What can hang from each mark:
talunu: dabu
puvad: dega
tuka: rotod
dabu: dataz fopaf tuka
zedibu: fopaf
dega: puvad talunu
dataz: dabu
fopaf: dega zedibu

Known rows, with every way that one mark hangs from another:
zedibu[fopaf[dega]]: [-20.2 34.6 -5.8 -18.2 30.2 -0.6 -31.6 -0.9 9.7 54.1 17.0 6.8 -5.3 -8.4 6.2 -19.9 -0.4 -4.0 10.3]
dega[talunu[dabu[dataz fopaf tuka]]]: [-32.6 1.8 8.9 10.9 0.3 -33.8 -29.9 11.0 -20.8 7.3 36.5 -17.3 20.2 -21.8 -27.4 -9.0 -36.5 -29.2 13.0]
fopaf[dega[puvad talunu[dabu]] zedibu]: [-36.9 39.3 -15.0 -0.9 -8.4 -8.2 -32.1 10.2 -19.6 28.4 11.4 -0.1 -11.9 -17.3 -21.4 -16.5 19.1 -21.3 -4.9]
talunu[dabu[dataz fopaf]]: [-55.1 -3.3 11.5 8.6 -2.2 -26.3 -17.6 5.4 -10.2 20.1 27.3 5.1 13.1 -18.1 -9.9 -8.8 -29.4 -9.0 2.2]
dabu[fopaf tuka]: [-28.0 20.3 18.6 -1.1 13.9 -17.8 -15.2 3.1 12.8 13.7 33.9 4.1 -4.2 -15.9 -9.9 -10.1 -33.5 -2.7 27.7]
zedibu[fopaf[dega[puvad]]]: [-13.7 40.7 -4.0 -9.7 19.7 1.2 -37.7 5.2 -6.7 52.2 12.5 -0.4 -20.7 -4.9 6.7 -22.5 11.1 -6.4 15.3]
tuka[rotod]: [-31.6 4.5 18.7 -22.2 20.0 1.5 -20.4 5.8 -4.8 35.4 2.4 18.8 -13.0 -14.4 2.7 19.1 -1.8 0.9 16.0]
dataz[dabu]: [-11.1 29.1 14.0 -1.6 26.7 1.9 -31.8 -5.6 5.3 22.6 5.4 10.0 -16.6 -21.6 -3.8 1.0 -4.3 -13.8 10.0]
puvad[dega[talunu[dabu]]]: [-28.4 5.9 15.3 7.5 -6.9 -5.4 -33.9 2.4 -6.5 25.6 8.0 1.9 -1.9 -10.2 -28.2 5.6 -1.0 -21.0 -8.9]
dataz[dabu[fopaf[dega zedibu] tuka]]: [-35.9 42.9 -12.7 -9.9 20.3 -6.4 -12.1 -8.9 25.3 -4.3 45.7 5.5 4.6 -28.2 -6.4 -30.4 -13.8 4.4 26.6]
talunu[dabu[dataz fopaf[dega] tuka]]: [-48.4 13.2 3.0 4.7 4.7 -23.9 -14.4 -4.2 3.8 14.0 43.9 -6.6 22.1 -22.1 -10.4 -32.0 -25.5 -5.7 18.9]
talunu[dabu[dataz tuka]]: [-25.1 16.0 16.5 4.8 5.2 -28.2 -29.0 4.2 -7.8 13.5 24.9 -2.3 -6.4 -21.9 -12.9 -15.0 -21.7 -18.1 21.7]
dataz[dabu[tuka]]: [1.6 37.1 14.1 -0.5 28.2 -6.6 -30.6 -7.7 9.5 9.7 19.2 1.3 -21.7 -25.9 -9.9 -8.8 -11.2 -17.2 27.6]
fopaf[dega[puvad talunu] zedibu]: [-30.0 40.3 -12.2 -10.8 -1.3 -3.9 -38.4 12.9 -13.3 30.2 12.9 -2.1 -5.7 -10.5 -9.2 -10.6 17.1 -4.6 9.7]
dataz[dabu[fopaf]]: [-29.0 17.0 11.8 0.6 21.2 -1.5 -19.7 -5.6 8.5 12.7 20.0 10.2 -3.6 -21.0 -4.3 -3.4 -20.9 -7.4 7.5]
zedibu[fopaf]: [-12.9 25.2 4.1 -15.4 26.4 -5.3 -36.4 8.4 1.1 47.4 14.3 9.7 -16.9 -7.2 0.9 -6.4 -12.4 -11.8 11.7]
fopaf[zedibu]: [-37.9 29.9 0.8 -16.9 6.4 -7.4 -23.7 11.2 9.6 27.1 17.5 21.9 -15.7 -11.5 -1.3 -3.8 -5.7 6.8 12.8]
dataz[dabu[fopaf[dega zedibu]]]: [-49.5 33.9 -15.7 -12.2 18.1 3.9 -13.7 -7.0 20.6 10.0 32.7 15.1 6.7 -23.2 0.4 -21.2 -6.2 6.8 6.4]
dega[puvad talunu]: [-10.5 22.5 12.4 4.5 0.9 -6.5 -44.8 14.4 -27.3 36.8 -0.3 -6.9 -17.2 -9.5 -15.6 8.2 2.0 -18.5 11.2]

Rows:
[-47.1 29.9 -16.1 -5.3 -4.2 -7.1 -27.5 12.6 -11.3 22.2 27.5 -3.1 7.6 -11.4 -11.6 -12.5 0.9 -0.5 7.4] -> dabu[fopaf[dega[puvad talunu] zedibu]]
[-9.1 13.2 20.0 -0.6 0.9 -13.3 -31.6 13.4 -39.4 18.5 3.6 -6.1 -23.6 -23.9 -28.0 8.7 3.7 -38.9 15.9] -> dega[puvad talunu[dabu[tuka[rotod]]]]
[-44.5 -6.3 15.1 10.7 -8.6 -9.5 -23.7 2.4 -3.3 16.1 21.7 1.3 12.2 -9.7 -30.1 2.8 -16.9 -17.8 -9.6] -> puvad[dega[talunu[dabu[fopaf]]]]
[-67.4 5.6 -5.1 -4.0 -10.6 -25.4 -17.3 12.7 -4.9 9.5 34.0 13.4 10.7 -18.3 -9.0 -15.7 -24.6 -2.2 2.4] -> talunu[dabu[dataz fopaf[zedibu]]]
[-54.0 -2.5 1.0 -25.4 6.8 -17.6 -15.9 15.0 -6.7 -2.4 45.5 12.2 14.2 -18.8 -0.4 -5.5 -24.0 17.5 37.8] -> dabu[dataz fopaf[zedibu] tuka[rotod]]
[-9.3 40.2 6.1 12.0 0.9 -16.7 -32.0 2.8 -20.0 25.7 14.8 -18.6 -13.4 -21.0 -27.3 -19.2 8.1 -34.4 12.4] -> fopaf[dega[puvad talunu[dabu[tuka]]]]
[-20.9 -2.2 21.2 -5.9 3.0 -4.8 -26.5 3.1 -13.4 10.2 17.4 0.3 -1.6 -16.0 -29.3 12.2 1.2 -20.2 11.6] -> puvad[dega[talunu[dabu[tuka[rotod]]]]]
[-58.3 3.6 -2.4 0.9 -17.3 -9.1 -22.0 10.0 0.3 5.5 30.7 8.3 8.6 -9.2 -29.4 -3.6 -12.5 -9.3 -9.5] -> puvad[dega[talunu[dabu[fopaf[zedibu]]]]]
[-20.4 10.0 17.7 -13.1 31.0 -1.7 -12.6 -4.3 0.5 -1.4 26.4 6.5 -7.0 -29.4 -6.9 3.7 -19.2 -8.9 28.2] -> dataz[dabu[fopaf tuka[rotod]]]
[-10.0 29.6 -12.4 -16.2 29.5 -0.4 -43.0 8.9 -6.6 57.2 15.6 -9.3 6.5 -9.5 -5.8 -8.6 0.6 -18.0 2.6] -> zedibu[fopaf[dega[talunu]]]
[-48.7 11.7 4.5 -27.5 12.9 -10.5 -5.5 11.6 6.3 0.9 37.7 17.6 -2.2 -20.6 -4.4 -0.2 -18.7 10.1 30.4] -> dabu[fopaf[zedibu] tuka[rotod]]
[-4.7 36.1 -8.3 -6.7 18.5 -0.6 -49.9 11.7 -23.2 53.3 10.1 -14.6 -7.0 -6.5 -7.2 -14.7 11.8 -21.2 7.7] -> zedibu[fopaf[dega[puvad talunu]]]
[-39.2 13.5 -1.3 -4.9 13.4 -5.1 -23.7 2.3 3.1 34.6 23.2 -5.6 22.8 -14.2 -10.8 -3.4 -15.2 -5.5 3.8] -> dabu[fopaf[dega[talunu]]]
[-16.0 25.8 13.6 3.8 24.8 -10.0 -19.6 -5.9 13.0 0.1 33.6 1.1 -6.8 -23.7 -9.6 -11.8 -29.1 -11.8 25.5] -> dataz[dabu[fopaf tuka]]
[-49.2 19.8 -22.1 -7.6 -5.0 -18.5 -33.7 9.8 -15.3 25.8 23.4 -2.9 21.5 -20.8 -14.8 -16.0 3.3 -14.9 -3.9] -> fopaf[dega[talunu[dabu[dataz]]] zedibu]
[-37.0 32.8 -15.4 -18.9 8.2 -2.4 -30.4 8.7 3.0 34.2 19.3 4.3 8.9 -13.2 -9.7 -5.6 6.0 -1.0 5.5] -> fopaf[dega[talunu] zedibu]
[-23.0 8.6 8.8 14.7 -11.8 -21.7 -47.0 16.5 -45.6 26.5 4.0 -13.8 -4.0 -16.6 -21.4 -1.3 -1.9 -31.7 2.3] -> dega[puvad talunu[dabu[dataz]]]
[-20.9 20.4 17.1 16.2 -5.9 -25.3 -26.9 12.5 -26.0 10.1 23.7 -14.7 -11.2 -21.4 -34.2 -10.1 -22.4 -39.0 12.8] -> dega[puvad talunu[dabu[fopaf tuka]]]
[-39.3 44.6 -6.5 -10.4 -0.6 -0.4 -25.5 4.3 1.6 28.3 16.7 13.1 -18.3 -8.5 2.5 -18.1 17.6 12.2 16.4] -> fopaf[dega[puvad] zedibu]
[-53.4 6.0 0.6 -4.0 8.4 -10.9 -21.4 -3.0 5.6 28.5 33.4 -0.3 30.5 -11.3 6.9 -15.5 -18.8 15.5 13.8] -> dabu[dataz fopaf[dega]]
[-39.7 15.3 1.2 -2.1 12.2 -18.7 -20.3 -2.9 9.2 14.3 46.4 -6.7 27.0 -14.3 0.1 -24.9 -27.2 14.4 32.8] -> dabu[dataz fopaf[dega] tuka]
[-28.8 32.4 3.7 5.9 14.4 3.3 -21.2 -11.3 0.2 18.5 18.1 0.4 -6.4 -19.3 -0.7 -20.6 3.1 -2.4 9.6] -> dataz[dabu[fopaf[dega[puvad]]]]
[-51.9 21.8 -16.9 -15.2 6.0 -5.7 -19.6 9.4 5.2 24.0 32.9 2.6 22.7 -13.3 -11.2 -9.2 -10.2 1.6 3.3] -> dabu[fopaf[dega[talunu] zedibu]]
[-14.8 15.0 17.7 9.6 -2.5 -12.1 -33.9 1.2 -1.8 12.6 22.4 -7.0 -6.2 -11.6 -35.2 -1.7 -7.8 -23.6 10.1] -> puvad[dega[talunu[dabu[tuka]]]]
[-16.9 21.7 14.7 12.0 -7.3 -14.4 -38.1 13.0 -33.1 32.8 -1.7 -5.5 -21.7 -17.6 -26.8 1.0 2.2 -40.1 -5.4] -> dega[puvad talunu[dabu]]
[-10.9 34.0 -8.3 0.5 10.2 -6.3 -42.2 8.7 -29.7 50.7 7.5 -11.6 -11.7 -14.9 -17.9 -20.0 13.0 -39.6 -6.7] -> zedibu[fopaf[dega[puvad talunu[dabu]]]]
